What can hang from each mark
biri: kotu lete valo
gulaf: gubaf
fisel: fisek lete sebel vegi zarosuz zegif
sebel: fisel gubaf lete
zasi: gubaf kidi
valo: biri
lete: biri gubaf sebel
kotu: biri
zarosuz: fisel
gubaf: gulaf kidi sebel zasi

Known rows, with every way that one mark hangs from another
[zasi [gubaf gulaf [sebel [lete biri]]] kidi]: [ -5  12   4 -16   3  10 -16  11   6   1  -2   3  -4   0  14  17 -18  -9
  -1   0 -11  -1   5  -5  -4 -10   9   8   3  -3   1   3  -7  -1  -7]
[valo biri]: [  0   5  -5  -1  -1  -5   1  -4   1   2  -6  -5   0   2   2 -10  -4   0
   3   1  -2   0   9  -1   3  -3  -4 -11   0  -4   4   6  -1  -3   3]
[kotu [biri [lete [sebel fisel]] valo]]: [ -1   5  -9   0   0   7   0   2   7   0  -3   7  -3  -3  -7  -5  22   5
 -19   1  -7   4   0  -6  -2  -4   4   4  22  -6   8   4  10  -3   4]
[lete [sebel fisel gubaf]]: [ -2  14  -1  -4   4   0   5   1  -3   4 -11   4  -2  -1   0  20  19   0
 -10   1 -11  -1   6   0   0  -6  -8   1  21  -7  -1   2   0   8  -2]
[fisel fisek [lete biri] sebel vegi zarosuz zegif]: [-26  14 -15   3  -8 -15  -6   4 -38  -7  -6  25   3   4  -1   1  24 -10
   9 -12  18   7  44   1  10   2  10 -24 -28 -21  12  23   7 -23  31]
[gubaf gulaf kidi zasi]: [ -6  -9  -4  -5   0  13 -14   1  11  -4  -8 -16   3   2   2  -4 -26  -5
   2  -3  -7  -3 -13   2   5  -2 -12  10 -18   2  -8 -15 -16  10  -1]
[gulaf [gubaf kidi [sebel [lete [biri kotu]]] zasi]]: [-10  -2   1  -4   0  13 -16   2 -10  -4 -13 -10  -2   0  -4 -11 -25   2
   9  -2  16  -6   1   0  17  -1  -6   9  12   5   7  -2 -12  -2  -9]
[kotu [biri [lete gubaf sebel]]]: [ -4   9  -5  -3   0   3   6  -2  11   0  -2   2  -3  -1  -8   0  17   5
 -13   1   3   5   4  -6  -4  -2  10   3  24  -1   8   6   2  -6   1]
[kotu [biri lete]]: [  0   2  -8  -1  -1   5   4  -2   7   1   5   2  -2   0  -6  -4  12   4
 -11   1   2   5   6  -6  -1  -2   9   3  10  -1   8   3  -2  -7   4]
[biri kotu [lete gubaf sebel] valo]: [-12   9  -3   3   1  13   3  10   6  -4 -25  13  -1  -7  -7 -17  12  10
 -12   3  -7  -5  -7  -4   0   1 -11  16  30  -2  14   9  21   8  -6]
[valo [biri [lete gubaf sebel]]]: [ -7  18  -4  -1   0  -1   7   1   4   1 -11  -3  -3   1  -6  -9   2   2
  -1   4  -3  -1  15  -3  -2  -3  -5  -8  15  -1   9  11   2  -3   2]
[lete [biri kotu valo] [gubaf gulaf sebel zasi]]: [ -7  -4   0 -10   1  16 -11   4   3 -13 -29  -9   2  -1   2   1 -10   8
 -13  -5  -1  -5   0   0  10 -11   3  13  15 -16   1   3 -11   4 -13]
[gulaf [gubaf sebel]]: [  1  -3   3   1   0   2 -12   2 -15  -3  -1  -1  -3   3   2  -9 -22   5
   4   0  12  -4   7   1  10  -4   6   3  14   3   7   4  -2  -8  -5]
[sebel [fisel fisek zegif] gubaf lete]: [-12  18  -5 -10  -2  -1 -10   5  -6  -1  -6   4  -2   4   0  24  12  -3
 -11   1   6  -5   9   0   8  -3  -7  -9  12 -21   4  11 -19   1  13]
[sebel [fisel fisek] [gubaf gulaf zasi]]: [ -4  -2  -2  -7   1   6  -5   2  -6  -5  -5  -5   2   5   9  18  -7   4
 -15   0  -9  -7   6   3  14 -12  -5   4  -7 -23  -8  -1 -28   8   8]
[fisel zegif]: [-1  2 -5 -1 -5 -3 -9 -3  7 -1 -3  3  2  1  2 -3 -4 -5  5 -2  6  0  7  0
 -3  2  6 -3 -3  4  5  7  1 -5  8]
[sebel [fisel fisek lete vegi] gubaf]: [-13  11  -4  -5   0  -6   9   2 -27   1   5   9   1   7  -2  21  20   1
 -17   1   3  -3  19   5  13  -7   2 -12   2 -21   4   9 -19  -3  16]
[zasi [gubaf gulaf [sebel fisel]] kidi]: [  0   4   3 -15   3   7 -12   8   4   2   2   5  -3   2  17  17 -19  -8
  -4   3 -12  -3   4  -2  -5 -14  21  11   3  -2  -2   2  -9   1  -3]
[fisel fisek sebel]: [-11  -4  -4   5  -2  -7  -4   3 -10  -7   4  10   2   2   2  -5  -3   3
   5  -6  13   0   7  -3  10   5  -3  -9 -11 -18   7   4   1  -8  13]
[kotu [biri [lete [gubaf kidi zasi] sebel]]]: [ -7   6  -6  -5   1   6   5  -3  15  -1  -4  -3  -2  -1 -10  -2  11   4
 -11   1   5   4   2  -5  -2  -2   7   5  20   2   7   2  -2  -4   1]
[kotu [biri [lete gubaf sebel] valo]]: [ -5   5  -6  -1   0   6  -1   2  13  -3  -6   5  -3  -2  -8  -6  18   7
 -20   1  -2   3  -1  -5  -2  -4   5   4  27  -4  10   6  10  -4   1]
[kotu [biri [lete sebel] valo]]: [ -2   5  -9   1   0   7  -1   3  10  -1  -3   6  -2  -4  -6  -8  17   6
 -16   0  -7   5  -1  -6  -1  -3   0   4  20  -4  10   3  13  -4   3]
[zarosuz fisel]: [ -1  -3  -4   7  -1   1  -1  -1  -3  -3   1  -3   1   2  -2   6   7   3
   9   3   7   3   9  -6   6 -10   7   0 -12   1   1   3  -1   5   2]
[valo [biri kotu [lete [sebel [fisel fisek zegif]]]]]: [ -7  15 -11   2  -2   1   8   0  -1   2 -19   5   1  -1  -2 -15   5   1
   4   2  -3  -2  12  -5   2   2  -6  -6   8  -8  12  13   8   1   7]
[zasi [gubaf gulaf kidi sebel]]: [ -2  -9  -1  -9   2  11 -12   8   5   1  -2  -3  -1   2   5   3 -30  -6
  -3  -3   2  -6 -21  -1   4  -5   1   6  -3   8  -1  -5  -6   1  -5]
[zarosuz [fisel fisek [sebel lete] vegi zegif]]: [-20  14 -11   7  -5  -5  -9   3 -14  -7   4   9   2   3  -2   3  10  -2
  12  -3  27   4  23  -6  10  -2   8 -15 -20 -13  12  13  -6  -6  19]
[sebel [gubaf gulaf kidi] [lete biri]]: [-12  11  -2 -15   0  10 -13   8   3   0 -12  -6  -4   2  -8  24   5  -2
  -9  -2 -11  -2  -1  -2  10  -5 -29  -3   7 -13  -1  -2 -17   7  -7]
[biri kotu]: [ -2  -3  -4   0   0   4   4  -1   0   1 -13   6   3  -3   5  -8   3   3
   1  -1   0  -3  -8  -1   3   3  -2   9   3  -2   5   1   6   7  -6]
[valo [biri kotu]]: [ -1   3  -8   0  -1  -2   5  -4   1   2 -15  -1   2   0   5 -16  -2   2
   4   0  -2  -3   3  -2   5   0  -6  -5   2  -6   7   7   3   2  -1]
[gubaf gulaf kidi [sebel fisel] zasi]: [ -6  -5  -7  -8   4  17 -17   3  -3  -4  -9 -20   2   3   3   9 -31  -3
  -4   0   3  -5  -5   3   2  -8   2  13   0  -7  -6 -15 -31   8   0]
[zarosuz [fisel fisek [lete gubaf] sebel vegi zegif]]: [-21   6 -11   8  -5 -12  -4   1 -20  -8   4  11   4   8  -3   2  12  -1
  10  -3  30   4  31  -5  11  -6  16 -16 -18  -8  16  18  -5 -11  21]
[sebel [fisel fisek vegi zegif] gubaf lete]: [-20  29  -5 -11  -2  -1  -6   5 -14   1  -2   8  -2   3  -1  24  18  -4
 -15   0  11  -4  15   4   8  -2  -3 -15   9 -24   5  13 -23  -1  16]

Rows
[ -6  -2   0 -10   1  11  -9   5   2 -11 -27  -2   0   0  -1   6  -1   8
 -15  -4  -2  -4  -3  -1   7 -10   5   7  22 -19   2   6  -1   2 -14]
[lete [biri kotu valo] [gubaf gulaf sebel]]
[ -5 -12   4   0  -2   5 -11  -2  -2  -4  -5  -7  -1   2  -3 -18 -25   1
   8  -1   8  -6  -3   3  16  -2  -4   6  -2  14   0  -4  -5  -1  -5]
[gulaf [gubaf kidi zasi]]
[ -2   3   0  -6   1  10 -15   1   8  -4  -4  -9   3   0  16   2 -21  -5
   2   1 -17   1  10   0  -2  -8   1  15 -17  -5  -7  -6 -16   7  -1]
[gubaf gulaf [zasi kidi]]
[ -4  -7   2  -1   0   4 -13   1  -9  -2  -2  -3  -3   3  -6  -9 -24   3
   7   0  14  -5  -1   2  12  -3   2   2  15   8   6  -2  -2  -6  -5]
[gulaf [gubaf kidi sebel]]
[-14  -1  -4  -1   1  16  -2  10   5  -5 -18   7   0  -3 -11 -18  -2  13
 -12   4   4  -9  -9  -2   4  -1  -4  17  27  -2  16   5   6   5  -4]
[biri kotu [lete [gubaf kidi sebel]] valo]
[-12  16  -1 -16   2  15 -13   6   3  -2 -17  -6  -2  -1   9  19   1   0
  -7  -1 -17  -2  14  -3  10  -8 -24  11   2 -17   1   2 -24  10  -9]
[sebel [gubaf gulaf [zasi kidi]] [lete [biri kotu]]]
[  0   1   6 -12   1   4 -10   6  14   2   2   8  -2   1  16   8 -16 -10
   0   1 -19  -2  -1  -3  -4 -10  11   9  -9   5  -4   2   2   2  -4]
[zasi [gubaf gulaf] kidi]
[ -5   5  -2  -4   2  12   1   3   3  -3 -31   3   0  -7  -3   5  20   7
  -8  -6 -19   0   3  -2  14  -5 -25   8  15 -12   3   3  10  10 -12]
[lete [biri kotu valo] [sebel [gubaf zasi]]]
[ -4  -1  -5  -2  -1   6  -2   1  13  -4   0   4  -2   0  -7  -9  13   8
 -20   2   1   2  -1  -4   1  -6   9   5  20  -4   9   6   3  -6   2]
[kotu [biri [lete gubaf] valo]]
[ -9   4 -10   6  -4  -3 -13   2  -5  -4   0   4   0   3   0   3   7  -2
  14  -1  18   4  21  -8   4  -6   5  -3 -11   0  12  10  -6  -2   9]
[zarosuz [fisel [sebel lete] zegif]]
[-12   8   1  -7   3   7  -6   0  16  -5 -22 -11   0   0  -3   6  -9  -3
  -4  -2  -2  -2 -11   1  -3  -3  -7   6  15   3  -5  -5  -1  10  -8]
[lete [gubaf gulaf kidi zasi] sebel]
[ -4  10  -1 -10   3  10 -11  12 -10   2  -1   1  -4   1  11  11 -17  -8
 -12  -2   2  -5 -10  -1   0  -5   7   2   3  -3  -1   3 -13   0  -2]
[zasi [gubaf gulaf [sebel [fisel vegi] lete]]]
[ -4  16  -5  -7   2  12 -19  10 -11  -4  -9  -9  -2   1   4  16 -14  -2
  -5  -2  -1   2   4  -5  -3  -3  -6   1  10 -18   2  -2 -13   0  -6]
[gubaf gulaf [sebel [lete biri]]]
[ -5  -9   0  -2   0   6 -13   0 -17  -3  -4  -8  -1   4  -3  -9 -26   1
   5   0  15  -6   6   3  14  -6   5   8  10   8   5  -3 -15  -5  -2]
[gulaf [gubaf kidi [sebel [fisel lete]] zasi]]
[ -1  -2  -8   0  -1   7  -3   2  10  -2   2   5  -2  -2  -6 -11  13   7
 -17   1  -4   3   0  -5   1  -4   5   4  13  -4   9   4   5  -6   4]
[kotu [biri lete valo]]
[ -3   4  -8  -6  -1   3   1  -2   8  -1   1   1  -2   2  -6   3  10   5
 -15   2  11   2  11  -4  -4  -5  22   3  23  -4  10   8 -10 -10   6]
[kotu [biri [lete [gubaf [sebel [fisel zegif]]]]]]
[-27  15 -16   5  -7 -17  -8   4 -37  -6   0  25   5   4   5  -5  16 -10
   9 -10  22   4  39   3   6   4  10 -20 -26 -16  14  21   7 -21  35]
[fisel fisek lete sebel vegi zarosuz zegif]
[ -2  -9  -2 -11   1   9  -8   9  -5   1  -4  -2  -2   4   1  11 -18  -8
  -6  -3  -1  -5 -14  -2   5  -8   6   3   0   3  -2  -2  -8   0  -4]
[zasi [gubaf gulaf kidi [sebel [fisel [lete biri]]]]]
[ -6  -1  -6   6  -1  14   1  11   0  -2 -14  12   0  -6  -4 -23   6   9
  -9   3  -9  -5  -5  -4   4   2 -12  16  10  -2  14   5  14   6  -1]
[biri kotu lete valo]
[-10  13  -7  -1   0   2  10   0   7   2 -21   0  -1  -1  -7 -15   3   4
   2   4  -1  -3   5  -4   1   0  -9  -2  17   0  12   9   6   3  -2]
[valo [biri kotu [lete [gubaf kidi] sebel]]]
[-13  21   2 -10   2   1  15  -1  -9  -2 -35   9  -3  -4  -9  21  41  -1
 -11  -3  -3   0   9   2   1  -6  13  -3  28 -15  -6  13  10   6 -10]
[lete [biri kotu] gubaf [sebel [fisel vegi zarosuz]]]
[ -6  -6  -1  -2  -2   1 -15   0 -13  -4  -7   2  -2   4  -5  -4 -19   1
   7  -1  16  -6   3   3  12  -4  11  -1  13   0   2   3   0  -7   3]
[gulaf [gubaf kidi [sebel [fisel fisek zarosuz zegif]]]]
[-12   0   1   0  -1  10  -4  10  10  -6  -6   4  -3   0 -16 -12   1   7
 -13   5  -2  -6  -5   0   1  -4  -4   6  17   3   9   4   5   0   1]
[biri [lete [gubaf kidi]] valo]
[-10  -4  -1 -14   1  10  -3   1   6  -8 -25  -7   0   2  -9  13  -4   4
  -5  -4   6  -4  -6  -1   7  -6   6   5  19 -11   0   0  -8   3 -15]
[lete [biri kotu] [gubaf gulaf kidi sebel]]
[ -6   5   3  -8   3   0  -2   1  -5  -4  -9  -3  -2   3   0  15   0   4
  -9   3  14  -5   7   4  -3  -9  22   3  25  -8  -2   6 -13  -2  -2]
[lete [gubaf [sebel [fisel zarosuz]]]]
[-17   5  -6   2  -2  -1  -8   8 -12  -9  -8  11   0  -1  -2  -4   9   2
   2  -8  10   0   4  -6  13   7 -13  -9  -3 -26  10   7   4  -5   7]
[fisel fisek [sebel [lete [biri kotu valo]]]]
[ -9  20  -9  -1   1   3  13   2  -6   5 -16   4  -1  -1  -2  -9  11   4
  -4   4  -6  -3  17  -2   4  -2 -10  -4  12  -8  12  11  -1   3   3]
[valo [biri kotu [lete [sebel [fisel vegi] gubaf]]]]
[-12   9   3  -6   2  -1   3  -1  14  -2 -17  -2  -2   0 -12   9   8  -1
  -2   0   5  -1 -11   1  -4   0  -2  -2  29   5   0   0  10   5  -8]
[lete [gubaf kidi] sebel]
[ -9  -6  -4  -5   3  14 -10   0   2  -3  -4 -19   3  -1  -4   0 -27   2
   7  -1  17  -3  -1   3   6  -1  -3  11   3   4   3 -13 -25   1   0]
[gubaf kidi sebel zasi]
[ -6   4  -7  -1   0   2   0   5 -14  -1 -19   8   1   0  -1   6  20  -1
  -8  -4 -17   3   9  -5   7  -5 -21   2   9  -7   9   6  14   2  -4]
[fisel [lete [biri kotu valo] [sebel [gubaf gulaf]]]]
[-13  18   2 -13   3   8 -11   5   4   1  -4  -6  -2  -1   7  15  -1   1
  -4   3  -5  -3  16   0   6  -5 -20   8   7  -7   4   2 -27   6  -1]
[sebel [gubaf [zasi kidi]] lete]
